Known rows, with every step that occurs:
n m t x: .09 .01 -.19 -.23 -.05 .18 -.09 .26 -.19 .06 -.01 .04 .18 .11 .09 .02 -.03 .02 -.11 .11 -.24 -.02 -.18 .23 .02 .01
u x n b t: -.11 .02 .24 .23 -.05 -.01 .05 -.22 .10 -.05 .12 .08 -.20 -.10 -.06 .01 .03 .09 .09 -.02 .61 .01 -.15 -.08 -.08 -.03
x n b u: -.01 .26 .06 .29 -.09 -.14 .11 -.07 .04 .11 .08 .02 .06 -.04 -.16 .02 -.09 -.26 -.09 .03 .06 .03 .10 -.05 -.06 .04
s n m t b u: .21 .49 -.15 -.12 .30 -.18 .13 .14 .06 .09 .06 -.07 .26 -.07 -.12 -.29 -.12 -.27 -.19 -.17 -.12 .08 -.06 .03 -.13 .01
u b t: -.15 -.12 .07 .16 -.07 .07 .18 -.05 .03 -.15 -.04 .02 -.16 .01 .04 .06 .19 .15 .08 .10 .53 -.06 -.14 -.23 .08 .02
x n m t s: .13 .08 -.30 -.01 -.01 .05 -.09 .03 .21 .04 .10 -.23 -.09 .17 .31 -.10 -.08 .10 -.17 -.07 -.37 .10 .15 .32 -.06 .09
b n m: .00 -.12 -.05 -.10 .16 .09 -.22 .30 -.01 -.12 -.07 .21 .18 -.14 -.09 -.03 -.08 .01 -.01 .02 -.04 .08 .14 .09 -.13 .01
n m t x u: .18 .01 -.07 -.24 -.17 .13 -.12 .26 -.15 -.14 -.01 .14 .14 .10 -.18 .06 -.03 .06 -.02 .07 -.46 -.11 -.10 .11 .12 .06
x u b t s n: .08 .03 .16 .18 -.11 -.07 .09 -.26 .15 -.19 .10 -.23 -.32 -.01 -.06 .01 .21 .18 .27 -.12 .34 -.19 -.04 -.31 .18 .04
s t x n: .08 -.11 -.02 -.06 -.04 -.08 -.04 -.15 -.05 .33 -.14 -.14 -.16 .08 .16 .26 -.05 -.02 -.01 .00 -.45 -.07 .12 .14 .18 -.04
b t: -.18 -.09 .06 .14 -.11 .18 .07 -.07 -.01 -.10 -.07 .18 -.03 .07 .04 .10 .03 -.05 .00 .13 .30 -.01 -.11 -.13 .00 -.04
b n: -.09 -.22 .02 .01 .09 .08 -.11 .08 -.07 -.07 -.17 .14 .06 .01 -.03 .00 -.01 -.01 .09 .07 -.08 .04 .19 .00 -.12 -.06
n b u: -.12 .25 .12 .11 -.08 .00 .08 .03 -.12 .16 .06 .12 .20 -.01 -.19 .06 -.08 -.29 -.01 .11 .19 -.05 -.06 -.16 -.05 -.01
n m t x u b: .22 -.03 -.07 -.22 -.15 .04 -.01 .28 -.12 -.18 .04 -.01 .04 .04 -.16 .03 .14 .25 .08 .05 -.22 -.14 -.14 .02 .21 .09
t b n: -.10 -.18 -.02 -.10 .29 -.08 -.04 .02 .09 -.10 -.14 .03 .18 -.06 -.04 -.11 -.04 -.08 .19 -.02 -.24 .09 .24 -.04 -.15 -.09
t b u x n m: -.20 .06 -.04 -.03 .11 -.35 .14 -.06 .19 -.13 .18 -.10 .08 -.25 .04 -.17 -.18 -.17 -.14 -.22 .05 .20 .10 -.03 -.04 .10
b u x n: -.29 -.04 .08 .17 -.17 -.19 .18 -.22 -.05 -.04 .04 -.07 -.11 -.10 .07 -.01 -.08 -.08 -.12 -.07 .23 .10 .13 -.05 .03 .07
n m: -.06 -.10 -.05 -.10 -.10 .18 -.10 .27 -.05 -.08 .00 .22 .04 .01 .03 .03 -.09 -.08 -.20 .04 -.01 .11 -.03 .17 .00 .06
n m t b u x: -.17 .21 -.09 -.25 .21 -.15 .15 .07 .05 .00 .12 -.04 .30 -.08 .00 -.29 -.11 -.05 -.11 -.13 .09 .12 -.11 -.07 -.08 .01
u x n: -.20 -.23 .09 .09 -.20 -.03 .04 -.15 -.07 -.13 -.04 .00 -.33 -.02 .17 .00 -.02 .09 -.11 -.05 .15 .15 .08 .16 .01 .04
n m t: .09 .08 -.16 -.18 -.01 .22 -.07 .28 -.07 -.01 -.04 .18 .09 .17 .05 -.09 -.05 .02 -.24 .06 -.12 .08 -.09 .24 -.08 .03
m t b n: .05 -.01 -.12 -.14 .38 -.04 .01 .04 .10 -.04 -.18 .00 .22 .08 -.04 -.23 .01 .03 .14 -.01 -.38 .06 .17 .01 -.23 -.13
m t b: -.01 .03 -.12 -.14 .12 .04 .13 .01 .04 .00 -.12 .00 .09 .23 .09 -.14 .00 -.05 -.05 .03 -.32 .09 .01 .10 -.11 -.07
m n b: .07 -.06 .09 .00 -.03 .18 -.14 .00 -.24 .33 -.04 .35 .16 .00 -.18 .06 .08 -.08 -.17 .16 -.09 -.03 -.05 .00 -.08 -.09
x n: -.04 -.14 -.01 .17 -.19 .02 .06 -.03 .02 -.11 -.09 .02 -.21 .11 .10 .06 -.05 -.07 -.17 .04 -.17 .12 .17 .21 -.01 .07
t s: -.21 -.17 -.07 -.01 -.18 .13 -.07 -.12 -.01 .07 .03 -.17 -.10 .18 .26 .09 -.03 -.06 .01 .03 -.09 .02 .08 .04 .02 .01
t x n m: .07 -.15 -.13 -.03 -.17 -.02 -.08 .15 -.06 -.09 .04 -.05 -.01 -.07 .12 .14 -.09 -.09 -.13 .00 -.24 .09 .04 .25 .08 .10
x n m: .05 -.06 -.10 .07 -.11 .02 -.05 .18 .08 -.15 .01 .12 -.12 -.03 .08 .01 -.11 -.05 -.26 -.03 -.15 .17 .13 .28 -.01 .12

Rows:
.18 -.12 .00 -.09 .04 -.05 -.02 .08 -.15 -.20 -.16 -.09 .08 .02 -.21 -.01 .22 .35 .36 .08 -.28 -.20 .10 -.14 .09 -.03 -> m t x u b n
.05 .12 .12 .33 -.05 .03 .05 -.11 .18 -.05 .04 .13 -.11 .01 -.10 .08 .00 -.05 .04 .07 .31 -.01 -.05 -.06 -.08 -.02 -> x n b t
.29 .28 -.13 -.22 .26 -.01 -.01 .21 .06 .03 .00 .01 .07 .06 -.02 -.26 -.06 -.10 -.17 -.15 -.23 .13 -.09 .24 -.14 -.01 -> s n m t b
-.17 -.01 .14 .26 -.06 -.05 -.03 -.39 .23 .04 .24 -.21 -.21 -.05 .14 .03 .02 .14 .21 -.09 .54 -.04 -.10 -.14 -.03 -.02 -> u x n b t s
-.11 .16 -.01 -.15 .25 -.23 .17 -.17 .11 .35 -.09 -.06 .18 .01 -.01 .03 -.13 -.26 -.01 -.08 -.34 -.01 .10 -.22 .07 -.09 -> s t b u
-.17 .07 .06 -.07 .21 -.42 .21 -.36 .20 .27 -.02 -.19 -.06 -.12 .08 -.05 -.12 -.09 .00 -.24 -.18 .08 .20 -.14 .06 -.04 -> s t b u x n
.30 .27 -.09 -.11 .06 .16 -.10 .27 -.12 .05 -.05 .10 -.06 .07 -.02 -.16 -.04 -.02 -.25 -.06 -.05 .07 -.13 .31 -.11 .03 -> s n m t
.15 .11 .02 -.07 -.04 .10 -.11 .22 -.09 -.02 .00 .13 -.10 -.06 -.02 -.03 -.07 -.14 -.23 -.07 .11 .10 -.07 .23 -.05 .04 -> s n m
.14 .16 -.12 -.02 .00 .11 -.05 -.14 -.07 .19 -.03 -.27 -.20 .25 .24 -.11 .01 .01 -.04 -.07 -.14 -.03 -.02 .20 -.08 -.04 -> m t s n
.27 .35 .00 .01 .05 .13 -.11 -.09 -.02 .32 .08 -.19 -.08 .22 .08 -.11 .02 -.02 .07 -.05 .02 -.09 -.13 .16 -.15 -.06 -> m t s n b
.12 -.23 .02 -.15 .03 -.09 -.16 .30 -.08 -.31 .00 .02 .15 -.25 -.26 .06 .11 .24 .31 .00 -.17 -.13 .09 -.16 .16 .06 -> t x u b n m
-.12 .07 .07 .14 -.04 .16 -.07 -.20 .13 .15 .16 -.06 .04 .08 .05 .11 .02 -.04 .22 .06 .37 -.11 -.15 -.21 -.06 -.06 -> n b t s
.02 .01 .25 .07 -.18 .10 -.05 -.05 -.09 -.12 .08 .19 .12 -.02 -.39 .24 .05 -.06 .31 .14 .11 -.25 -.25 -.26 .11 -.05 -> n b t x u
-.07 -.22 .04 .04 .10 -.01 -.01 .08 -.05 -.10 -.15 -.01 -.06 -.06 .00 -.04 .16 .21 .15 .05 .19 .00 .16 -.11 -.03 .00 -> u b n
.01 -.10 -.10 -.20 .36 -.07 -.16 .25 .15 -.12 -.03 .11 .26 -.17 -.09 -.14 -.11 -.07 .09 -.09 -.23 .15 .19 .03 -.17 -.03 -> t b n m
-.03 -.14 .01 -.21 -.03 .06 -.09 -.06 -.20 .36 -.15 -.03 .01 .10 .12 .27 -.03 -.05 .04 .07 -.29 -.13 -.06 .04 .17 -.08 -> s t x
.05 .00 .12 .13 .04 .19 -.07 -.12 -.10 .28 -.02 .38 .18 -.05 -.21 .09 .11 -.06 -.06 .18 .24 -.11 -.18 -.23 -.08 -.12 -> m n b t
.11 -.03 -.16 .05 -.14 .03 .04 -.05 -.12 .03 -.10 -.17 -.06 .18 .18 .05 .02 .02 -.10 .10 -.37 -.02 .03 .23 .02 .00 -> m t x n
-.21 -.16 -.02 .15 -.07 .04 .13 -.22 .15 -.05 .09 -.28 -.20 .07 .29 .06 .18 .19 .17 .03 .48 -.10 -.07 -.26 .11 .01 -> u b t s
.12 -.14 .07 -.06 .06 -.05 -.11 .30 .06 -.35 -.04 .19 .01 -.20 -.32 -.05 .09 .26 .17 -.04 -.05 -.02 .19 -.11 .06 .07 -> x u b n m
.09 .13 -.05 .10 .08 -.03 -.03 -.03 .16 -.02 .20 -.28 -.20 -.14 .21 -.04 .14 .13 .07 -.14 .59 -.05 -.19 -.14 .07 .07 -> u b t s n m
-.09 -.03 .20 .12 -.15 -.01 -.01 -.11 -.03 .00 .08 .03 -.23 -.02 -.03 -.01 -.01 .06 .01 -.04 .25 .08 -.03 .13 -.07 .01 -> u x n b
.21 .10 -.18 .01 -.02 .08 -.02 .22 .10 -.06 -.03 .06 -.06 .11 .09 -.11 -.07 .07 -.29 -.01 -.31 .15 .07 .35 -.09 .07 -> x n m t
-.40 -.06 .13 -.01 -.16 -.04 .14 -.14 -.21 -.01 .02 .03 .02 -.06 .02 -.01 -.05 -.09 -.05 .01 .39 .01 -.04 -.17 .06 .01 -> b u x
.02 -.13 -.04 -.08 .20 -.02 -.11 .31 .02 -.16 -.05 .05 .07 -.18 -.03 -.07 .09 .21 .08 -.01 .19 .04 .11 -.03 -.04 .04 -> u b n m
-.04 -.05 .00 -.23 .22 -.06 .02 -.10 .10 .28 -.14 .00 -.01 .12 .07 .05 -.05 -.10 .00 -.06 -.40 .03 .07 .02 .04 -.12 -> s t b
.30 .20 -.12 -.19 .02 .11 -.13 .21 -.25 .12 .00 -.05 .07 .03 .03 -.04 -.02 -.03 -.12 -.01 -.10 -.05 -.22 .26 .00 .00 -> s n m t x
.12 .26 .07 .02 .05 -.23 .01 -.19 -.03 .50 .03 -.17 .12 -.08 -.11 .20 -.11 -.21 .06 .00 -.24 -.16 .03 -.09 .13 -.06 -> s t x n b u
-.07 -.19 .15 .09 -.27 .10 .02 -.10 -.11 -.28 -.03 .14 .05 .03 -.19 .24 .03 -.03 .23 .13 -.02 -.19 -.12 -.25 .19 .00 -> b t x u
-.02 -.17 .00 .23 -.14 -.14 .19 -.17 .02 -.15 .00 -.24 -.21 -.07 .18 .16 .18 .14 .13 .08 .33 -.10 -.07 -.15 .18 .04 -> u b t x n
-.07 -.12 .18 .16 -.21 .02 .18 -.06 .07 -.37 -.03 .15 -.18 .03 -.21 .08 .20 .20 .17 .07 .30 -.14 -.07 -.34 .17 .04 -> x u b t
-.28 -.02 .04 .10 .02 -.37 .26 -.27 .11 -.08 .07 -.18 .00 -.15 .05 -.14 -.12 -.15 -.04 -.16 .03 .17 .17 -.12 -.01 .05 -> t b u x n
-.02 -.04 .02 .13 .04 .16 -.14 -.26 .01 .39 .10 .08 .19 .00 -.01 .07 .11 -.01 .04 .11 .14 -.15 -.10 -.28 -.05 -.12 -> m n b t s
